Every row comes from one small tree of marks. The marks that hang from a mark follow it in brackets, in alphabetical order. Every link used is in the known rows. Which tree was each row made from?
Known rows
J[B K]: [ 0.00 -0.09 -0.97  0.13 -1.45 -1.14  2.29 -0.29  1.66  1.88  3.95  0.59
 -3.80 -1.21  4.36 -0.47 -0.92 -1.96  2.73  1.91 -0.68  2.44  0.83  0.53
  1.85 -2.85  2.94 -1.53  2.77]
M[R]: [ 0.08 -0.85 -0.97 -0.59 -0.19 -0.11  2.15 -1.45 -0.98 -0.13 -0.26  0.80
  1.06  0.30  0.67 -1.01  0.75  0.26 -0.34  0.05  1.98  0.22 -0.25 -0.56
  0.90 -1.37  1.36 -1.99  1.89]
B[J[K[M[R[C]] W]]]: [-1.07  0.20 -0.04 -0.34  2.01 -1.97  0.46 -1.02  0.61  0.56 -0.13  0.39
 -3.22 -1.30  2.86  0.51  0.07 -0.08 -3.75  0.58 -2.89  3.82 -2.01  1.45
 -0.26  0.86  0.02  0.42 -0.62]
M[R[F]]: [ 0.53 -0.22 -1.67  0.37  0.21 -0.04  0.75 -0.80 -1.18 -0.20 -0.55  0.58
 -0.24  0.34 -0.33 -1.27 -0.24 -0.84 -1.44 -1.62  2.04 -0.79 -1.73  0.07
  1.43 -1.38  1.02 -1.63  0.04]
J[B K[M[H R]]]: [ 1.39 -0.15  0.12  0.04 -1.17  0.07 -0.01 -1.24  0.61  2.48  3.59  0.94
 -4.15 -2.16  3.84  0.04 -0.23 -0.68  2.56  1.39  0.80  0.24  0.20 -1.43
  1.68 -2.72  1.09  1.21  3.33]
M[H]: [-3.13 -2.81  0.32 -0.49 -0.51  0.29  1.28  1.54  0.31 -1.47 -3.50  0.60
  1.60 -1.63 -0.10 -0.84  0.90  0.95 -0.66  0.50  3.05 -3.09  0.37  1.09
  0.25 -1.35  0.63 -3.19  2.37]
M[H R]: [-1.00 -2.28 -0.03 -1.03 -0.91  1.14  0.79 -0.32 -1.54 -0.37 -1.53  1.15
  0.97 -1.39  0.51 -0.99  1.53  0.97 -0.67  0.97  4.07 -3.38 -0.30 -0.63
  1.13 -1.42  0.44 -2.69  3.32]
H[M[R[C K[W] X]]]: [ 1.12  0.11 -1.01  0.17 -0.29  2.53 -0.65 -5.01 -2.29  0.47 -1.41 -0.41
  0.69  1.69 -2.47  0.17  0.90 -1.96  1.38  2.08 -0.03 -0.02  0.58 -2.16
  1.35  0.07  0.64 -0.38 -0.40]
M[R[C X]]: [ 0.49  1.20 -1.81 -0.27 -0.49  0.52  0.16 -1.34 -1.33 -0.43 -0.13 -0.07
  0.10  1.80 -0.48 -1.57  2.90 -1.82 -1.19 -0.36  0.86  1.09 -0.91  0.12
 -0.56  0.31  1.86 -0.80  0.96]
B[J[K[M W]]]: [-1.48 -0.28 -0.05  0.11  2.12 -2.60  1.30 -0.22  1.78 -0.12 -0.50  0.37
 -2.79 -1.83  3.04  0.64 -0.79  0.18 -2.77  0.48 -2.99  3.23 -1.53  1.84
 -0.29  0.46 -0.41  0.05 -0.98]
R[F K[J] M X]: [ 0.08  3.75  1.30  2.44  0.04 -0.11 -2.74  3.36  0.28 -1.44  1.06 -2.44
 -0.09  2.49 -4.41 -1.10 -1.43 -3.51  0.23 -4.10 -1.77 -1.08  0.73  2.74
 -1.91  2.82 -2.02  1.68 -5.44]
J[B K[M[R] W]]: [ 2.97  0.08 -1.02  0.62 -0.45 -0.43 -0.42 -2.15  0.93  2.70  4.46  1.28
 -5.05 -1.81  3.81  1.07 -1.20  0.33  2.83  1.91 -1.66  4.12 -1.39 -1.00
  1.30 -2.34  0.13  1.17  1.03]
B[J[K[M[H] W]]]: [-1.85 -0.79  0.18  0.02  1.84 -2.26  0.91  0.17  1.60 -0.15 -0.94  0.44
 -2.88 -2.40  2.90  0.70 -0.65  0.38 -2.96  0.81 -2.20  1.94 -1.57  1.85
 -0.27  0.44 -0.70 -0.18 -0.43]
J[K[M[R[X]]]]: [ 0.47  0.16 -0.22  0.88  0.51 -2.17  0.78 -0.49  0.42  0.12  1.96  0.46
 -2.01 -0.19  1.38 -0.97  0.58 -0.86  1.65 -0.21  0.53  0.57  0.46 -1.52
 -0.13 -1.41  0.14  2.38  1.98]
W[K[M[H R]]]: [-1.26 -1.76  0.34 -1.74 -1.45 -0.46  0.46  3.56 -0.95 -0.67 -0.18 -0.24
  2.91 -0.44  0.54 -0.38 -0.55  2.47 -0.55  0.44  2.75 -2.55  0.44 -1.74
  0.45 -0.47  0.47 -0.80  0.87]
R[F]: [-1.52 -0.51 -1.69  1.31  0.81 -0.85  0.71  1.32  0.68 -1.36 -2.59 -0.04
 -0.11  0.00 -1.51 -1.32 -1.18 -1.25 -1.81 -2.74  0.86 -1.00 -1.62  2.06
  0.85 -1.34  1.13 -2.00 -1.82]
W[K]: [-2.55 -1.73 -0.77 -1.57 -1.71 -1.66  2.68  4.45  0.08 -1.23  0.12 -0.58
  3.21  0.55  1.13 -0.80 -1.22  1.33 -0.40  1.02  1.24 -0.36  1.07  0.22
  0.53 -0.70  2.07 -3.50  0.24]
C[R[F M]]: [-0.12 -0.81 -0.98  1.40  0.61 -0.61  1.11  1.96  0.45 -2.05 -0.54 -0.02
  1.09  2.24 -1.28  0.22  0.89 -0.19 -2.96 -2.34  0.52 -0.41 -0.24  0.79
 -1.82 -0.71  0.64 -0.01  0.07]
H[M[R]]: [ 0.29 -1.53 -0.81  0.11  0.32  1.91  1.48 -4.95 -1.49  0.48 -2.91  0.27
  1.27  0.25 -1.46  0.14  0.39 -0.97  1.14  1.87  1.29 -1.28  0.70 -2.60
  2.28 -2.09  1.08 -0.80  2.07]
M[H R[C]]: [-1.73 -1.67  0.22 -1.59 -0.78  1.94 -0.49 -0.73 -2.50  0.32 -2.30  0.76
  0.64 -0.53 -0.26 -1.14  3.00  0.52 -2.54  0.91  3.19 -1.70 -0.84 -0.25
  0.68 -0.50  1.54 -2.33  3.56]
B[J[K[M[H R] W]]]: [-1.06 -0.68  0.14 -0.17  1.75 -1.97  0.72 -0.39  0.99  0.17 -0.22  0.59
 -3.13 -2.32  3.13  0.57 -0.28  0.40 -2.99  0.94 -1.83  1.86 -1.72  1.28
  0.02  0.45 -0.77 -0.06 -0.14]
H[M[R[X]]]: [ 1.14 -0.72 -1.46  0.83  0.01  1.81  1.03 -4.50 -0.98 -0.22 -2.32 -0.14
  0.79  0.66 -1.66 -0.13  0.90 -2.13  1.76  1.69  1.16 -1.83  0.62 -2.36
  1.42 -1.47  0.68 -0.23  1.28]
K[J M[H]]: [-0.97 -0.95  2.51 -0.25  2.09  0.74 -0.10 -0.22  1.85  0.19 -4.37  0.12
  2.32 -2.11 -1.80  1.20  0.55  1.93  0.44  0.17 -0.80 -2.93  1.12 -0.19
 -0.81  0.61 -1.97  2.60  2.73]
W[K[J[B] M[R]]]: [ 0.80 -0.02  0.48 -1.93 -1.00  0.05  0.98  1.99  0.51  1.48  1.55 -0.54
  2.16 -0.37  1.35  1.04 -1.46  1.56  1.02  1.74 -0.79 -0.64  1.11 -1.44
  0.78  0.29  0.55  0.43  1.38]
K[M]: [-0.86 -0.52  0.39  0.56  1.30 -0.64  0.67 -0.50  1.01 -1.09 -3.42  0.14
  1.78 -0.33 -1.03 -0.15  0.07  1.50  0.01 -2.14  0.70  0.00  0.11 -0.40
 -0.86 -1.04 -0.18  1.50 -0.02]

Which tree is each row?
[ 0.65  2.85  0.27  1.70  0.48  0.20 -2.53  1.67  1.08 -1.37 -0.36 -1.53
  0.51  0.80 -3.82 -0.76 -1.39 -2.97  1.75 -2.93  0.02 -5.15  0.84  0.88
 -0.43  2.94 -2.53  2.21 -4.16]	R[F K[J M[H]] X]
[ 0.11  1.93  1.78 -1.33  0.40  1.94 -2.17 -2.16 -0.47  2.34 -0.06 -0.52
  0.70  1.08 -1.68  1.66 -0.26  1.06  0.58  0.96 -3.99  4.08  0.70  0.75
 -0.23  2.77 -0.23  0.83 -2.08]	R[C K[J[B] M W]]
[-0.67  0.49  0.13 -1.34 -1.94  1.89 -1.34 -0.16 -2.77 -0.38  0.40 -0.19
  0.81  1.23 -1.00 -1.62  2.71 -1.41 -0.31  0.51  3.38 -2.95  0.65 -0.45
  0.09  1.47  0.68 -1.91  0.87]	M[H R[C K X]]
[-1.24  2.18  1.10  2.58 -1.38  0.38 -3.79  4.64 -0.96 -2.68  0.15 -2.10
 -0.54  1.60 -4.09 -2.04 -0.90 -3.01 -0.65 -4.62  1.81 -3.40 -0.13  2.55
 -1.70  1.59 -1.71  0.13 -5.52]	R[F K M[H] X]
[ 0.04 -0.53 -0.29 -1.19  0.13 -0.52  3.83 -0.14  0.97 -0.98  1.31  0.20
  3.91  2.69  0.17  1.02  0.57  0.26  0.88  1.48  0.02 -1.48  3.64 -0.72
 -0.45  1.16  0.87 -1.30  1.88]	C[R[K[J]]]
[ 0.88  3.58 -1.45  1.82  0.37  0.56 -4.86  0.53 -0.94 -1.17 -0.43 -1.54
 -1.29  2.81 -4.41 -0.77 -0.07 -2.35 -1.08 -3.67 -1.76  1.35 -2.32  1.75
 -1.54  3.30 -1.01  1.68 -7.40]	R[C F K[M W] X]
[-1.28 -0.77  0.98 -1.54  0.07 -1.19  1.42  3.39  1.06  0.03 -0.70 -0.83
  3.67 -0.15 -0.11  0.73 -1.32  2.13  0.29  0.91 -0.96 -0.98  1.62 -0.67
 -0.09  0.70  0.12  0.49  0.87]	W[K[J M]]
[ 2.39  1.64 -2.51  0.89 -0.64 -0.02 -0.82 -0.61 -1.33 -0.89  2.27  0.01
 -0.69  1.63 -1.09 -1.14 -0.92 -1.81  0.74 -1.21  1.11 -0.59 -1.29  0.25
  0.65  0.86 -0.72 -1.38 -3.72]	M[R[F K[W] X]]
[ 3.61  0.76 -1.67  1.06 -0.63 -0.59 -0.70 -1.88  1.31  2.20  4.88  1.09
 -5.27 -1.59  3.68  0.79 -0.87 -0.51  3.25  1.76 -1.79  3.74 -1.39 -0.70
  0.77 -1.91 -0.14  1.57  0.50]	J[B K[M[R[X]] W]]
[ 0.81 -0.22 -0.55 -1.00 -0.63  0.19  1.07 -1.79 -1.84  0.28  1.68  0.77
  1.23  1.00  0.43 -0.31 -0.59  1.04  1.14  0.77  1.35  1.19  0.23 -0.75
  1.20  0.00  0.11 -2.60 -0.76]	M[R[K[W]]]
[-1.08 -0.73 -0.14 -2.11 -1.58 -0.59  2.58  3.51  1.33  0.84  1.36 -0.68
  2.51 -0.22  1.81  0.59 -1.74  0.75  0.94  2.65 -1.23 -0.16  1.67  0.58
  1.07  0.11  1.84 -2.64  1.50]	W[K[J[B]]]
[ 1.70  1.07 -0.94  1.44  1.12 -0.21 -1.06 -0.89  0.08 -0.97 -1.59  0.07
  0.05  0.29 -1.53 -0.75  0.39 -0.37 -0.26 -3.22  1.35 -1.42 -1.45 -0.96
 -0.54 -0.48 -0.88  2.71 -1.36]	K[M[R[F X]]]
[ 2.40 -0.70 -0.62  0.41 -0.82  0.12 -1.01 -1.62  0.65  2.59  3.83  1.45
 -5.04 -2.71  3.86  1.06 -0.81  0.61  2.66  2.37 -0.72  2.38 -1.26 -0.91
  1.37 -2.41 -0.27  0.78  1.69]	J[B K[M[H R] W]]
[-1.49  0.04  2.22  0.57 -0.55 -0.10 -1.16  1.64 -1.35 -0.87  0.45 -0.65
  1.36  1.48 -1.89  0.08 -1.52  1.90  0.18 -1.33 -1.00  3.85  0.65  1.71
 -1.57  0.62 -1.33 -1.40 -4.02]	R[K[W] M]
[ 0.69 -0.39  0.18  0.50  0.21  0.63 -1.07 -0.52 -0.24 -1.13 -2.27  0.38
  0.81 -0.87 -1.01 -0.56  1.50  0.83  0.28 -1.39  2.77 -3.22 -0.46 -1.55
 -0.85 -0.43 -1.29  1.91  1.02]	K[M[H R[X]]]
[-2.26 -0.99  2.91  0.35 -1.11  0.69 -2.00  2.47 -1.69 -0.99 -0.45 -0.49
  1.27  0.16 -2.08  0.10 -0.99  2.37 -0.23 -0.76  0.49  1.30  0.65  1.63
 -1.33  0.64 -1.95 -1.84 -2.94]	R[K[W] M[H]]
[ 0.94  1.38 -1.16  1.74 -0.57 -0.64  0.21  2.53  0.21 -2.75  2.01 -0.95
  1.22  3.88 -2.02 -0.30  0.50 -2.15 -0.83 -2.75  0.74 -1.73  1.12  0.63
 -2.31  1.31 -0.11  0.42 -2.70]	C[R[F K M X]]
[-1.50  0.24  0.37 -0.35  1.78 -2.41  1.89 -0.54  1.10  0.22  0.01  0.13
 -2.36 -1.33  3.22 -0.08 -0.19 -0.81 -2.85 -0.09 -1.53  1.53 -0.64  0.98
  0.25  0.31  0.42  0.53  0.44]	B[J[K[M[R]]]]
[-0.59 -0.50  0.70 -0.21 -0.56 -0.38  2.11  1.33 -0.29 -1.70  1.39 -0.23
  3.20  3.32 -0.63  0.53  0.80  0.74 -0.47 -0.67  0.89  0.02  2.81 -0.37
 -1.84  0.32  0.75 -0.70  0.26]	C[R[K M]]
[-2.19  0.05  0.36 -0.11  1.88 -2.74  2.06  0.02  1.78 -0.15 -0.71 -0.05
 -2.12 -1.50  3.02  0.00 -0.36 -0.81 -2.85 -0.22 -1.89  1.68 -0.49  1.51
 -0.10  0.27  0.55  0.36  0.02]	B[J[K[M]]]
[ 1.98 -0.87  0.92  0.12  1.56  1.88 -1.97 -1.54  2.42  1.84 -2.13  0.97
 -0.64 -3.56 -0.17  3.10 -0.90  3.14  1.62  2.27 -3.51  0.88 -1.26  0.68
 -0.38  0.41 -3.18  1.69  0.54]	K[J[B] M[H] W]
[ 0.38  0.45 -0.18  0.87  0.61  1.22 -2.91 -0.32 -1.02 -0.69 -2.89  0.01
 -0.29 -0.35 -2.22 -0.85  1.93 -0.27 -1.79 -2.64  2.17 -2.75 -1.97 -0.87
 -0.75  0.18 -0.76  2.47 -0.18]	K[M[H R[C F X]]]
[ 1.67  3.02  1.30  1.42 -1.05  0.66 -2.20  1.52  0.88 -0.22  2.86 -1.52
 -0.34  1.43 -1.79  0.74 -1.09 -1.11  2.66 -0.20 -3.77  2.98  1.16  2.44
 -2.40  2.53 -2.41  0.53 -4.34]	R[K[J[B] W] M X]
[-4.52  0.30  4.11 -0.87 -1.40  1.80 -2.84  2.35 -3.19 -0.12 -1.63 -1.51
  1.78  1.98 -3.18 -1.07  1.71  0.40 -2.84 -1.79  0.71  1.58  1.34  1.73
 -1.67  1.58  0.91 -1.05 -1.13]	R[C K M[H]]
[ 0.38  0.28  0.68 -2.31 -0.86  0.42  0.26  1.85  0.08  1.82  1.26 -0.67
  2.08  0.07  1.03  0.95 -0.62  1.41  0.15  1.69 -1.25  0.12  0.81 -1.27
  0.61  0.71  1.04  0.60  1.48]	W[K[J[B] M[R[C]]]]
[ 0.76  2.55 -1.55  0.05 -0.79  0.68 -1.41 -0.76 -2.33 -0.22  1.43 -0.79
 -0.40  2.85 -1.86 -1.95  0.96 -3.19 -1.05 -2.03  1.27 -0.45 -0.82  0.30
  0.48  1.57  1.31 -0.81 -2.41]	M[R[C F K X]]
[-0.89  1.01  2.34 -0.84  0.73 -0.12  0.93 -0.72  0.58  0.17 -0.59 -0.55
  3.36  0.86 -1.59  0.42 -1.38  0.75  2.42 -0.44 -0.85 -0.81  3.12 -0.43
  0.16  1.71 -0.91  0.91 -0.75]	R[K[J M]]
[-0.28 -0.22  0.65 -1.63 -0.74 -0.31  1.19  2.91  1.36  0.94  0.55 -0.74
  2.53 -0.56  1.05  1.13 -1.72  1.65  1.08  1.49 -1.32 -0.50  1.43 -0.52
  0.51  0.31  0.65  0.14  0.88]	W[K[J[B] M]]
[ 2.63  0.40 -0.99  0.31 -0.47 -0.07 -1.01 -2.44  0.39  3.07  4.12  1.08
 -5.10 -1.44  3.44  1.01 -0.33  0.11  1.95  1.91 -2.18  4.87 -1.59 -0.67
  1.01 -1.94  0.68  1.39  1.08]	J[B K[M[R[C]] W]]
[ 0.48 -1.79  0.04  0.53  0.80 -1.44 -0.61 -0.61 -0.17  0.55  1.19  1.41
 -2.78 -1.79  1.37  0.28  0.10  1.67  1.01  1.35  0.19  1.29 -1.00 -1.14
  0.22 -1.55 -1.46  1.31  1.68]	J[K[M[H R] W]]
[ 0.55 -1.21 -1.22  0.84  0.61  1.91  0.49 -4.54 -1.60  0.40 -3.06  0.08
  0.42  0.16 -2.15 -0.06 -0.28 -1.77  0.39  0.75  1.31 -2.05 -0.33 -2.06
  2.58 -2.08  0.94 -0.56  0.84]	H[M[R[F]]]
[-0.63 -0.87  1.08 -0.51  0.63  1.36 -1.55 -1.22 -1.29  0.03 -3.36  0.52
  1.05 -0.69 -1.31 -0.27  2.02  1.64 -1.58 -1.22  2.32 -1.58 -0.82 -1.45
 -0.49 -0.43 -0.14  1.54  1.90]	K[M[H R[C]]]
[-2.59 -0.42  0.76 -0.30  1.64 -2.20  1.66  0.53  1.54 -0.32 -1.05  0.10
 -2.28 -2.07  2.99 -0.08 -0.15 -0.59 -3.02  0.11 -1.19  0.48 -0.43  1.56
  0.03  0.31  0.27  0.07  0.60]	B[J[K[M[H]]]]
[-0.38 -1.83  0.29 -1.34 -1.35  1.39 -0.18 -0.62 -2.47 -0.02  0.41  1.05
  1.15 -0.75  0.24 -0.34  0.19  1.63  0.67  1.67  3.46 -2.32  0.08 -0.77
  1.33 -0.11 -0.73 -3.32  0.77]	M[H R[K[W]]]
[ 0.71  0.07 -1.33  1.33 -0.21 -0.86  1.78  2.00  1.27 -2.87  0.53 -0.33
  1.70  2.84 -0.60  0.07  2.42 -0.79 -0.99 -1.08  0.32 -0.12  1.12  0.45
 -3.27  0.16  0.41  0.36  0.68]	C[R[M X]]
[ 3.48  2.19  0.34  0.20  0.93  1.28 -0.38 -2.64  1.99  1.83  0.30  0.02
 -0.11 -0.89  0.23  1.34  0.29 -0.45  2.42  0.35 -2.35 -0.43  0.44 -1.00
 -0.15  0.65 -1.14  3.61  1.63]	K[J[B] M[R[X]]]
[-0.18  0.37 -1.41 -0.20  0.36  0.74 -0.50 -1.27 -2.07  0.49 -1.11  0.24
 -0.53  1.20 -1.11 -1.40  1.31 -1.26 -3.18 -1.71  1.07  0.85 -2.25  0.47
  0.99 -0.49  2.14 -1.25  0.17]	M[R[C F]]
[ 1.36 -0.89 -0.46  0.63 -0.69 -0.22 -0.86 -0.72  1.51  2.09  2.82  1.23
 -4.78 -2.81  3.42  1.00 -1.12  0.65  2.57  2.18 -1.27  2.52 -0.99 -0.07
  0.94 -2.34 -0.24  0.57  1.20]	J[B K[M[H] W]]
[ 1.09  0.30 -1.14  0.10 -0.63 -0.36  1.74  0.77  0.91 -2.66  1.20 -0.06
  2.97  2.80 -0.55  0.22  1.46 -0.55  1.41 -0.28  1.90 -3.49  2.77 -1.31
 -1.83  1.46 -0.24  0.38  0.00]	C[R[K[M[H]] X]]
[-1.82 -1.47  1.42 -1.77 -0.29 -0.56  0.75  4.02  0.79 -0.15 -1.32 -0.63
  3.59 -1.00 -0.25  0.71 -0.92  2.42  0.06  1.40  0.10 -2.80  1.53 -0.70
 -0.03  0.72 -0.33  0.13  1.63]	W[K[J M[H]]]
[ 2.80  0.30  0.34  0.49  1.95  1.05 -1.10 -2.36  2.72  1.96 -1.30  0.67
 -0.62 -2.32 -0.09  3.16 -1.40  2.65  1.95  1.65 -5.06  3.37 -1.27  0.81
 -0.44  0.41 -2.61  2.17 -0.57]	K[J[B] M W]
